What can hang from each mark:
Q_714: Q_135
Q_163: Q_157 Q_159 Q_168 Q_714 Q_956
Q_159: Q_163
Q_534: Q_692
Q_59: Q_135
Q_168: Q_163 Q_534
Q_135: Q_59 Q_157 Q_692
Q_441: Q_159
Q_692: Q_135 Q_534
Q_157: Q_135 Q_163
Q_956: Q_163 Q_441

Each row was made from one small tree. The marks that hang from a mark follow it in brackets, in the order of their numbers. Every link used is in the known rows. Write each row's tree.
Known rows:
Q_159(Q_163(Q_168 Q_714)): -243  123   56  -44  -55   13  -86  156   98   25 -278 -155  199  102   93  -65 -111 -173 -151  113  204 -114  -37  -27  190   -8 -145   55  -12  -84   17 -131  -10  205 -300 -105  189  -86   23  -78  -62  -28  275   -8
Q_692(Q_135(Q_59)): -310  -29   38   50  -73    4  228 -534  -64 -151   78   70 -418   -5   41  -85   47  -79  190   93  227  180  -51  -76  120  137 -128   65   42  -19  -40  -28  -51  -92   68 -259  -45  -41   32 -147   10   41   -1 -164
Q_159(Q_163(Q_956)): -282  -36   79   19  -61   -2  168   64  101   41 -304  -55  191  -37  138   -2 -127 -207  -43  116  312   10  -40  -68 -292  112  -92   -1   89  -58   41 -118   -3  -41  116   20  -70  -77  -36 -104   36   46   34   66
Q_135(Q_157(Q_163(Q_956)) Q_692(Q_534)):   47   77   36  -63  185 -100   -6   26 -120  280  314  118   86 -197  -86  285  -40  244  125   51   -5  -85  169  -66 -170 -148   49   -7   10  225   95  -74  146   36  -73  210  432 -155  -82  265  -35   42 -344  193
Q_714(Q_135(Q_59 Q_157(Q_163(Q_159)))):  131  108  103  -77  144  -13  263   -3   82 -214  128 -122  125 -113  -89 -101 -170  183 -163  342  176 -158  -30   -1 -111   72  159 -113   35   57 -150  -64  -15  -27  263 -217  137  -53  -13  237   75   86 -123 -121
Q_163(Q_168 Q_714(Q_135)):  136   60   45  -42  -19   12 -195  235   68 -218   44  -56   29   24   -7  -55   34  -77 -196  100  317  -53   -5   32  165  -86  -83  -43  -41 -164  -91  -13    9  388 -371  -89  -63  -33   11 -111 -152  -26  232 -100
Q_163(Q_159 Q_714 Q_956):  -75 -223   60  105  -69   43   -4 -269  461   33    4  135  -36 -240  -73   20  108    9  241 -143  219  -24   93  -29 -405   60 -205  -23  150 -172  -12  -23  -23  248 -372 -435 -232   99 -123 -146 -110   91  228 -263
Q_168(Q_163(Q_157(Q_135)) Q_534):  284  -81 -162  100  -82  195  -23  418 -193  269 -265 -151  179  173 -218  -69   34 -214   63  -93 -192   96 -151   41  422   47 -171  101   53  550   30  145  -11 -181  295  403 -395 -168    5  -64    9  -60   80  116
Q_159(Q_163(Q_157(Q_135) Q_168 Q_714)):  -71   31 -116  123 -126    2 -178  187   36 -195 -365 -304  282  174   83 -126  -62  -95 -102  -29   89 -177   21    5   65   11   -1   22 -163  -31   19  -91    0  252 -182  164   26 -133   18   86   81 -127  267   24
Q_441(Q_159(Q_163(Q_157 Q_714 Q_956))): -189 -188  -13  273  -39 -103   41  -46  144   60 -218 -125  160 -109   81  -49   -8  -39   50 -160   92   50   48   94 -241  140  138   12 -155  -30   10  -69 -214  252  -53   65 -224  478   95 -121   71  -13  101   11
Q_534(Q_692(Q_135(Q_59 Q_157))): -288   -3  -23   14  -81  -91  280 -566  -95  -89   94 -114 -219  -36   11  108 -273   51   98  294 -291  365  -63  -74  128   40 -159    9   83   -2  -56  119   26  -84  -24 -107  -97 -101   -8  -10 -117  140  179  -99
Q_163(Q_168 Q_956):  -67   15   73 -239  -56   30  -19    3  -35   10 -101  225  -68   -8  -72   36   47  -54   37  -36   41  108   52  -29 -447 -140 -124  -48   40   15   10  -13  -35   -8 -345   21 -236 -100  -77 -179 -154  -86   37 -128
Q_692(Q_135): -245  -50   55   89 -146    1   11 -366  -38 -170   76   84 -428   25   66   46   15 -186  180   25  231  121  -40 -111  121  162 -160   71   46 -187  -40  -19  -48  -82  124   39  -59  -35   21 -193   18   49   28  -55
Q_59(Q_135(Q_692)):  -34 -107 -239   75  -69  -24 -221  209 -147 -154  197   36 -272  101  480  172  123  -45 -313  119  244   22  -84   68  120   30   43   83 -128 -392    1  -61   46  -49  292  189  143   12   17  -56  -90   38 -179  142
Q_135(Q_59 Q_157(Q_163(Q_159 Q_714))):  -92   81  104  -24  119  -13  323 -342   80   77  193  -58   39  -98 -113  -86 -133  303  161  182   50  -88   -9  -14   21   58   82    1  -12  197  -80  -90  -76   50 -152 -416  293 -111  -41  276  -18  131   60 -288
Q_163(Q_159 Q_956(Q_441)): -122 -160  155  -96  -21  112   63 -261  352   39  -12  260  -46 -205   13   25   48  -31  146 -244  -33   -7  147  -22 -428   81  -71  -82  208 -157  -19  259  -17  -22  -98 -261 -153  163 -101  -21   91   63   73 -263
Q_135(Q_59): -215  -18   32   43   38   -1  273 -199 -111   10   85   11 -143   84   95 -172   59  -42   97   79  227  168  -93  -29   21   57  -19   18   45   -2   13  -38  -49  -90   55 -285  -40  -28   21 -243   24   62    1 -158
Q_157(Q_135(Q_692) Q_163(Q_168(Q_534))):  365  242   11 -238  -45   13 -227  247  -10   52   75  269  -87  149   39   82   81  126  -22 -274 -263 -259  -37  -31  296 -123  316   36 -158  -86   40  -50   25 -278  -21   45  303  -44    0  288  -60 -107 -136  214
Q_163(Q_168): -100  112   60 -231  -46   44 -142   68  -97  -53  -33   68 -135  178   24   -9   18 -127  -31   -8  -32   34  -17  -32  -11 -101 -103   11    4 -135    7  -22  -33  -47 -225   51    1  -75   -9 -230  -72  -72   91  -41
Q_714(Q_135(Q_692)):  153   13   13   54   69  -52 -153  362   -6 -278  129  -33  -13  -22  126   63  123  -41 -186  127  289  -71 -104  -19   -9  104   85  -63   56 -442  -58  -12   43   33  202   53   92   49   38 -187   49   49 -188  255
Q_534(Q_692(Q_135(Q_59 Q_157(Q_163)))): -187   54  109   15  -69  -96  310 -567 -100  -55  145    2 -251  -49    2   98 -283  127   90  250 -319  277  -47  -76  144   46  -49    2   55    6  -62   84   14  -88   45  -84  -79 -135  -10  165 -132  124  145 -106
Q_534(Q_692):  -94  -40   84   95  -91  -44   50 -116  -40    8   66    0 -132   81  163  115 -131 -130   -6   63 -216  315  -86  -79   76   20 -128  -14   98 -310   20  117   60  -51   61   76 -298  -32   -4 -252 -123  104  229   32
Q_714(Q_135(Q_59 Q_157(Q_163))):  132  117   92  -25  153  -44  323   85  -94 -206  172 -116   97  -70  -27  -85 -173  142 -181  373  323  -72  -62   -9   -6   84  201  -86  -30  102 -151  -80  -15    0  292  -37   96 -130   32  219   48   91 -155  -71
Q_441(Q_159(Q_163(Q_157(Q_135(Q_692))))):  -90  -58 -157  179  -72 -126 -131  131   39 -144 -194 -223  153   86  146  -23   19  -10  -59 -219 -138  -62  -18   86  -54  155  344   26 -210 -272   50  -66 -185  -49  248  146   83  514  135  -59  235  -45 -122  299
Q_956(Q_163 Q_441(Q_159)): -172  -28  219  -50   70   -4   76 -232  -76   25 -101  234   -5  -10 -187   17  -31 -128  -38 -235  -30  145   93  159  141  140   68  -50  -65 -407  -21  181 -151   27    9  391  223  443  150  138  294   85   44 -192
Q_714(Q_135(Q_59 Q_157 Q_692)):   40   66 -118  -30  177 -105  150  200 -115 -236  167 -246  137  -77   18   -4  -27  196 -150  376  216    6 -112   -6  -34   59  132  -84   23 -101  -84   -2   17   -1   89 -114  322  -26   16   25   79   89 -275  173
Q_441(Q_159(Q_163(Q_168))): -232   72    3 -118  -33  -70  -63   64   78   -3 -220  -91  108   83   55  -17  -95 -121 -188  -75 -137   -7  -24   80   31    9  157   32 -107 -146   21  -87 -220  -89   21  -58   96  505  141 -160   62  -46   28  110
Q_157(Q_135(Q_59)):   32  -14 -233   18  -79    1  178 -122  -60 -316   46  -90  -62  146   73 -111   19  -33   64  -87  296   91  -55  -55   54  103  218   -8  -86 -122   28  -13   -8 -204  217 -189  -29  -16   32  -60   84   51  -57  -40
Q_168(Q_163(Q_159)):   90  -59   37  -84  -42  114  -59  191   88  -51 -160  -12   53   57 -332  -23  -22 -173  -30  -40  -80   11  -62   95   17   85 -203   14  209   35    2   94  -35 -158  204 -139 -178  -12  -40 -182  -14   22   84  -40
Q_157(Q_163(Q_168)):  110  195  306 -155    0   24  -80   67  -93   18  110  315 -192  144   -5  -19   -9   -8  -29  -89  -18 -144   13  -13   30  -72  113    0  -54  -91  -20 -102  -47  -74  -32   87   49 -134   -4   77  -95  -60   33 -107
Q_714(Q_135):  106   -8   64   83   10   22    2  260    6 -281   92  -88  -17   15  108  -24  -14 -189 -198  175  449  -19  -93  -54    3  113   21  -68   49 -255  -92  -26    9   43  309  122 -161    1   45 -198   58   87  -62   51

Which tree is each row?
 164  -11 -260   38  -13  -56 -189  107  -18 -166  170  -52  -10   65   71  127  107  -50   38 -208  161  -35  104  -58  124  -52  149   25  -62 -199  145    1  169 -112  154   66  223   36   -3  -50   87    6 -211  292 | Q_157(Q_135(Q_692(Q_534)))
-197   65 -201  -76  236 -116  155 -132 -203  225  267 -205  122  -95  -55   79   11  236  101  239  -42  101   90  -61   80 -151  -58   54   36  318   98  -10  133  -23 -173 -177  559  -78  -25   26   52   65 -306  162 | Q_135(Q_59 Q_157 Q_692(Q_534))
-146  -11 -148  190  -40  -51    1  130  -48 -182 -285 -304  229  164  185 -134   18  -21  -37   19   55 -131  -51  -12  -67  134  119   28 -101 -131   41  -80   23  -47  232   89  139  -78   36   37  242  -62  -40  212 | Q_159(Q_163(Q_157(Q_135(Q_59 Q_692))))
  69   48  -89  -17  103  -88  -47  373  -95 -254  157 -218  133  -44   38  144  -48   93 -155  314  239  -51  -96  -48  -34   86  106  -73   31 -259  -83   -3   24   24  128  162  268  -33    1  -12   76   89 -236  279 | Q_714(Q_135(Q_157 Q_692))
-101 -108 -124  185 -135   11   64  113   25 -167 -388 -194  265   33  118  -70  -68 -127   14  -19  204  -88   28  -45 -424  140   46  -37  -43   -5   17  -80   19   23  240  293 -214 -141  -26   37  176  -66    5   90 | Q_159(Q_163(Q_157(Q_135) Q_956))
 -79  141   65 -257  -56   86  -95   18  -20  386  -82   58  -70  147   56   53  -92 -114  -51   52 -548  160 -107  -77  325 -219 -276   70  106  137   37   79   29 -155 -313   24 -172  -70  -14 -203 -183  -46  248    4 | Q_163(Q_168(Q_534(Q_692)))
  82 -103    1  134 -137  127   13   22 -182  402 -261  -80  -20   46 -220   33 -108 -197   67   77 -622  320 -152   28  490   19 -442   94  191  545    6  243   40 -114  155  366 -583 -172    6  -85 -135  -33  273   63 | Q_168(Q_163(Q_157) Q_534(Q_692(Q_135)))
 106   -2 -283   19   49  -77   -6  -77  -37 -148  158  -87   21   38   41  -23  153   62   38 -135  154   25   73  -29  120  -80  172    2  -65  -36  135    5  146 -120  108 -223  266   43   19   -4   98    6 -245  168 | Q_157(Q_135(Q_59 Q_692(Q_534)))
-202   29  -26  -14  -15   -7 -103  101   31  254 -310 -166  155  113   89  -93  -58 -109 -102 -103 -405  -26  -42   74  106  -16   57   77 -133  139   36  -63 -199  -58   -4  167  -46  462  125 -142  122 -105   65  121 | Q_441(Q_159(Q_163(Q_157 Q_168(Q_534))))
  56 -214 -192  220  -91    1  192 -161 -106 -211 -112  -34    6   -2   12 -135  128   57  224 -152  172  108   54  -14 -591   56  132  -89  -97  111   -6    5   -6   61   83  152 -462 -126  -55  -14  121  -81  -66 -131 | Q_163(Q_157(Q_135(Q_59)) Q_956)
  87   -9  322  -38  -19   48   61 -195  277   40   75  397 -154 -137  -51   22   22   62  149 -170   12 -179   56  -24 -457   47   71  -69  120 -132  -22  -93  -46  -95  100 -172 -142  -10  -89   99  -24   35  -14 -198 | Q_157(Q_163(Q_159 Q_956))
 259  -96 -198  135  -38   23  -35  325 -306 -215 -159 -148  114  159 -262 -106  157  -21   12 -109  -57   90  -97  143   32  107   71   -3  -42  150   38  123   -8  -56  251  176 -199 -141   15  -34   67  -90  -81  108 | Q_168(Q_163(Q_157(Q_135(Q_59 Q_692))))
 -20 -172   34   39  -80   83 -265 -191  305   29 -186   69   30 -150 -181 -102  161  117  235 -219 -244 -127  178   43 -641 -148 -250  -73   37   46  -46   15  -16  433 -695 -143 -370  -38 -154  -52  -71 -172  321 -338 | Q_163(Q_157 Q_159 Q_168 Q_714 Q_956)
 -50   86   29 -103  -36  119 -152   91   55  415  -25   22  -46   80   32  -20   39 -112   72  -41  -38   35  -71  -62  489 -162 -288  121    4  200    4   10  -20  172 -579 -113   -5  -51  -21 -188 -223  -37  317 -111 | Q_163(Q_168(Q_534) Q_714)
  99 -112 -266  249   25  -35  -97  -40 -151 -121   74 -169    4   96   82 -116  209   68  138 -165  -23   -8   85   -4  -76  -39  110   -6 -132   68   75   24  123   46  121  163  -20  -63   20  -33  200  -87 -154  126 | Q_163(Q_157(Q_135(Q_59 Q_692(Q_534))))
  61   74 -150  -38  231  -89  110  133  -94  -91  231 -274  213 -160  -29   26  -37  153 -180  360  201  -34   51  -25   42  -98   12  -52   39  166   -8  -11  153   75   91  -94  358  -28    7   58   80   66 -324  186 | Q_714(Q_135(Q_59 Q_157 Q_692(Q_534)))
-211   88   12 -147  -29  -50  -17   13  140  266 -256 -104  153   53  100   31 -212 -116 -192  -33 -520   97  -84   52  249  -60   33   71  -41    1   49    5 -170 -142  -43  -62  -27  513  136 -141  -28  -21  154  153 | Q_441(Q_159(Q_163(Q_168(Q_534(Q_692)))))
 160 -201  -16  362   27    0 -376  115  326 -226   47 -180   54 -119   36  -78  228  114   51  -66    4 -244   22   47 -152   95  -83  -74   23 -368 -101    6   28  436 -166  -80  -87   94  -42  -92  129  -41  136    4 | Q_163(Q_157 Q_159 Q_714(Q_135(Q_692)))
-206  -16   51   12  -76   64  215 -390   34  414    7   25 -242   -6  135   22 -111 -120  142  125 -393  327 -162 -139  500  -19 -313  116  159  236   15  100   40 -230  -17 -141 -234  -24   16 -160 -138   90  240  -16 | Q_168(Q_534(Q_692(Q_135(Q_59))))
 -30  -45   36  -76  -46  140  -78   42  -91  407 -233  112   -1   -3  -14  -62  102  -29  195  -77 -363   76   14  -42 -346 -203 -268    0   30  454   -8   26    1   44 -382  355 -454 -179  -63 -154  -59 -214  108 -107 | Q_163(Q_157 Q_168(Q_534) Q_956)
 -38  162   16  -71  281 -114  166 -133 -200  260  355    8   61 -105  -69   74  -26  332   88  159  -59  -48  116  -30  113 -164  101   19  -21  353   89  -74  120  -26  -55 -145  602 -141   -1  275    5   36 -340   99 | Q_135(Q_59 Q_157(Q_163) Q_692(Q_534))
 -72   32   22 -145  -27  193 -314  -48  201  331 -237  -36  -10  105  -51 -144   72  -11  140 -117 -723 -174   11  -40  -54 -195 -336   38   95  232  -13   21  -17  -84 -306   66 -168  -37  -61 -137   99 -225  222 -102 | Q_163(Q_157 Q_159 Q_168(Q_534))
-250   74 -148  -73  168 -120  188  -56 -243   25  176 -169   43   10   30   83   20  295  128  238  -27  114 -107  -45   -6   35   85   26   -4  -10    5    2  -22 -124 -155 -216  497  -95   -9   -5   40   66 -239  139 | Q_135(Q_59 Q_157 Q_692)
 126  -67  298  185   -8  -13  110  -68   73  112  194  362 -147 -113   27   43   60   29  179 -161  415  -37   33  -13 -159   86   92  -35  -37  -62  -22 -105  -45  249 -106  -36 -180 -100  -42  104 -190   84  100 -211 | Q_157(Q_163(Q_714 Q_956))
-178   95   39  -32   95  -46  277 -639 -115  148  274    9 -203 -169 -159   13 -156   75  143  212  110   37  219 -101  235 -120 -154   72   10  594   30  -83  130   -4   97  -71  267 -179    9  279  -12   57 -152 -166 | Q_692(Q_135(Q_59 Q_157(Q_163)) Q_534)
 192  174  127 -207   66    2  -24  215   90 -253   81  -71  124  -53 -124   24 -201   93 -244  279   54 -253   12  -17 -117  -16  104 -115   12  -54 -137  -62    0    1  141   61  136  -83  -27  230   34   18  -88   -5 | Q_714(Q_135(Q_157(Q_163(Q_159 Q_168))))
 171  -72    4   82  -54  113   54  237  -32  530 -125  -48  149   17 -181   73 -112 -208  -15   57 -304  327 -190   45  721  -14 -404  115  199  420   50  226   44   56 -109   -4 -416  -94   -1 -144 -325   94  405   19 | Q_168(Q_163(Q_714) Q_534(Q_692))
 368  113  -31   41   29  -72 -178  118   -7  -99  286  193  -66   35   44  110   89   76    6 -281  125 -225  127  -54  165  -60  351   -6 -120 -151  109  -88  141 -115  288  105  291  -32   19  263   48    6 -263  225 | Q_157(Q_135(Q_692(Q_534)) Q_163)
  17 -109 -262   88  -14  -22 -257  141 -123   -1  259   -7 -212   10  423  194   99  -79 -347  114  234    5   75   66  203 -125  -70  113  -88 -107   67  -76  186   21  282  223  180   14   16  -48  -90   28 -226  154 | Q_59(Q_135(Q_692(Q_534)))
  84  -53  347   26   42  -24  148 -103   36  100  186  476 -164 -119   61   40   20   60   81 -318  110   10  108   52 -177   97  334  -74  -64  -69  -44  120 -146    7  123   78 -125  257   32  199  -32   47  -71 -192 | Q_157(Q_163(Q_956(Q_441(Q_159))))
 277 -119 -152  158 -121   66  -72  358 -260 -252 -199 -157  126  199 -266  -82   54 -175    4 -114   37   81  -52  111   39  129   -3   -4  -26  154    1  116  -13  -33  358  402 -381 -173   11  -57   56  -57   16   54 | Q_168(Q_163(Q_157(Q_135)))
 -67  159   53  -81  203 -130  226  -58 -241   74  258   33  -20  -15    6   63  -15  376  121  182  -63  -23  -85  -15    8   38  256    6  -60   31  -11  -72  -40 -122  -55 -201  559 -142   -2  251   14   62 -265   85 | Q_135(Q_59 Q_157(Q_163) Q_692)
 -86 -239  123  229  -16   73   57  -69 -116   32  -27  140  -53  -56  134  -43  142  -55  214 -219   86  132  123   -7 -440  107  -10 -106    4   46  -48  280  -23  204  -35  415 -426  -41  -41  -36  131  -50   53 -207 | Q_163(Q_157 Q_956(Q_441))
-256  -34  -21   51   18   18  152 -642  -11   97  200   20 -298 -135  -51  -74   34 -117  148   81  214  149  191  -99  224  -95 -306   94   99  397   74  -43  153   16   72 -200   26  -47   36 -105    7   29  -78 -149 | Q_692(Q_135(Q_59) Q_534)
 143   32  317 -140  -25   45 -109 -158  344   75   54  403 -100 -155 -156  -14   57  147  104 -216  -60 -245  115   26 -319 -113    5  -63   32  -58  -46  -92  -32  196 -415 -344  -78  -40 -106  179 -197  -59  192 -329 | Q_157(Q_163(Q_159 Q_168 Q_714 Q_956))
 332   19   53  109 -114   17  -97  -95  356 -257  151  136  -77    3  -19  -17   -1   76   91 -316  193 -308   64  -19  102  102  300  -31  -89 -291  -27  -91  -21   29  115 -255   55   41  -51  306   25   58  133 -131 | Q_157(Q_135 Q_163(Q_159 Q_714))
 -95  -60 -334   12  -33  -72 -111  206 -240 -139  212 -139 -125   62  388  280  -68   79 -308  282  182   29  -79   51   96   22   58  101 -148 -203  -46  -43   49  -62  227  295  333  -82  -26   99  -55   89 -229  173 | Q_59(Q_135(Q_157 Q_692))
-226    9    0   14  -37  -64 -124   72   13  -13 -278 -167  128  109   72  -89  -54  -82 -123 -110 -255  -38   14  102  -94   16  171   29 -178  -62   18  -71 -207   16   25  158  -33  460  129 -128  146 -130   44   96 | Q_441(Q_159(Q_163(Q_157 Q_168)))
 361  225   18 -188  -51  -56 -252  230  -59 -279  118  254 -120  166    9   90   98  145  -50 -287 -101 -256    2   11   68  -68  426  -35 -180 -337   25  -62    2 -186   24   32  310  -69   20  291  -34 -107 -179  182 | Q_157(Q_135(Q_692) Q_163(Q_168))
-117   -4  -72   31  217  -66   22 -142  -98  198  235   31  -69  -58   71  -45  226   75   80    4   41   98   76  -31   98 -157  -81   48   66  102  157  -19  150   -8  -89 -319  318   18   14 -197   28   10 -236  118 | Q_135(Q_59 Q_692(Q_534))
 115 -133   47 -102  -57   93   36  128  138  -15 -209  115  124 -116 -407   21   19 -120   36  -70  -40   69   -7  106 -335   70 -224  -51  251  134    5   98  -34 -108   94 -162 -368  -28  -85 -144  -86   16   46 -123 | Q_168(Q_163(Q_159 Q_956))
 276  242   14 -253  -14   65  137  -30  -34   69   21  176  -71  144  -41 -154  -33  101  -26 -153 -146 -168  -54   -8  297 -121  291   11 -143  257   13  -60  -14 -287   42 -219   95  -95   29  312  -66  -78  -29 -107 | Q_157(Q_135(Q_59) Q_163(Q_168(Q_534)))
 -50 -110   47 -127  -70  104 -235 -165  195  -26 -243  109  -11  -70 -168 -100  119   82  159 -161 -454 -117  137   22 -822 -160 -213  -99   92   43  -32   11  -15   82 -379   14 -377  -50 -143 -123   43 -220  119 -220 | Q_163(Q_157 Q_159 Q_168 Q_956)
 128    4  -62   40  203  -53    0  140   -3  -96  222  -95   75 -135   41  -80  164   33 -207  185  276  -35   28    9   63  -77    3  -54   74  -15   29  -29  164   87  150 -199  154   58   41 -106   67   29 -264  146 | Q_714(Q_135(Q_59 Q_692(Q_534)))
-175  119  263 -280   41   87  -29 -106 -181   -2 -184  258   14   99 -237  -14  -31 -152 -104  -89  -89   61   96   74  137  -48 -158  -58   15 -332  -29  175   11   53 -267  436  309  -49   47  210  196  -26  160 -261 | Q_956(Q_163(Q_168) Q_441)
 160  -86   24   -7  -64  171  -34  107  265  518 -183  -52  175  -61 -289   51 -121 -139   10   -7 -552  168 -134   62  578  -32 -458   93  285  356   37  228   44  -16 -167 -268 -356   20  -46  -96 -269   96  467  -37 | Q_168(Q_163(Q_159 Q_714) Q_534(Q_692))
 302 -177   30   18  -33   78    4  253  273 -144 -161   11  232 -230 -436  -13   38  -91  -98    4  263  -19    4  149 -221   87 -210  -96  223  103  -61   84   -4  238  -21 -276 -390   17  -79  -53 -163   62  144 -158 | Q_168(Q_163(Q_159 Q_714(Q_135) Q_956))
 -89  -61   -6  168   -5 -105    0  140  209  -99 -113 -200  188  -57  117  -41  -89 -117 -227  -17  273  -18  -54   98  151  156  202   -7 -116 -220  -37  -95 -188  186  125 -108    9  572  153 -121   65   82   70  105 | Q_441(Q_159(Q_163(Q_714(Q_135))))
  55   93 -174 -158  -12  -64 -178  229 -261 -106  219   38 -162   85  310  254  -84  190 -384  238   12 -122  -39   90   96  -80  179   52 -210 -135  -58  -87   21  -66  126  305  402 -152  -18  331 -136    3 -234  105 | Q_59(Q_135(Q_157(Q_163(Q_168)) Q_692))
-208   27   38  -59  -39  100  -33  167   23  353 -497  -86  274   34   77  -79  -73 -132  -15   93 -229  -66  -27  -50 -222 -114 -247   36   45  361   14  -89   15    3 -176  251 -187 -176  -35  -37   33 -168  139   46 | Q_159(Q_163(Q_157 Q_168(Q_534) Q_956))
 358   20   28   15  -54  -78  -23  109   23 -230  153  335 -101  -30   26  148  121  166   99 -307  195 -160   15  -17 -285   66  447  -72 -124 -310   33  -57   15 -133  185   39   95  -35  -48  298  -11  -19 -272  152 | Q_157(Q_135(Q_692) Q_163(Q_956))
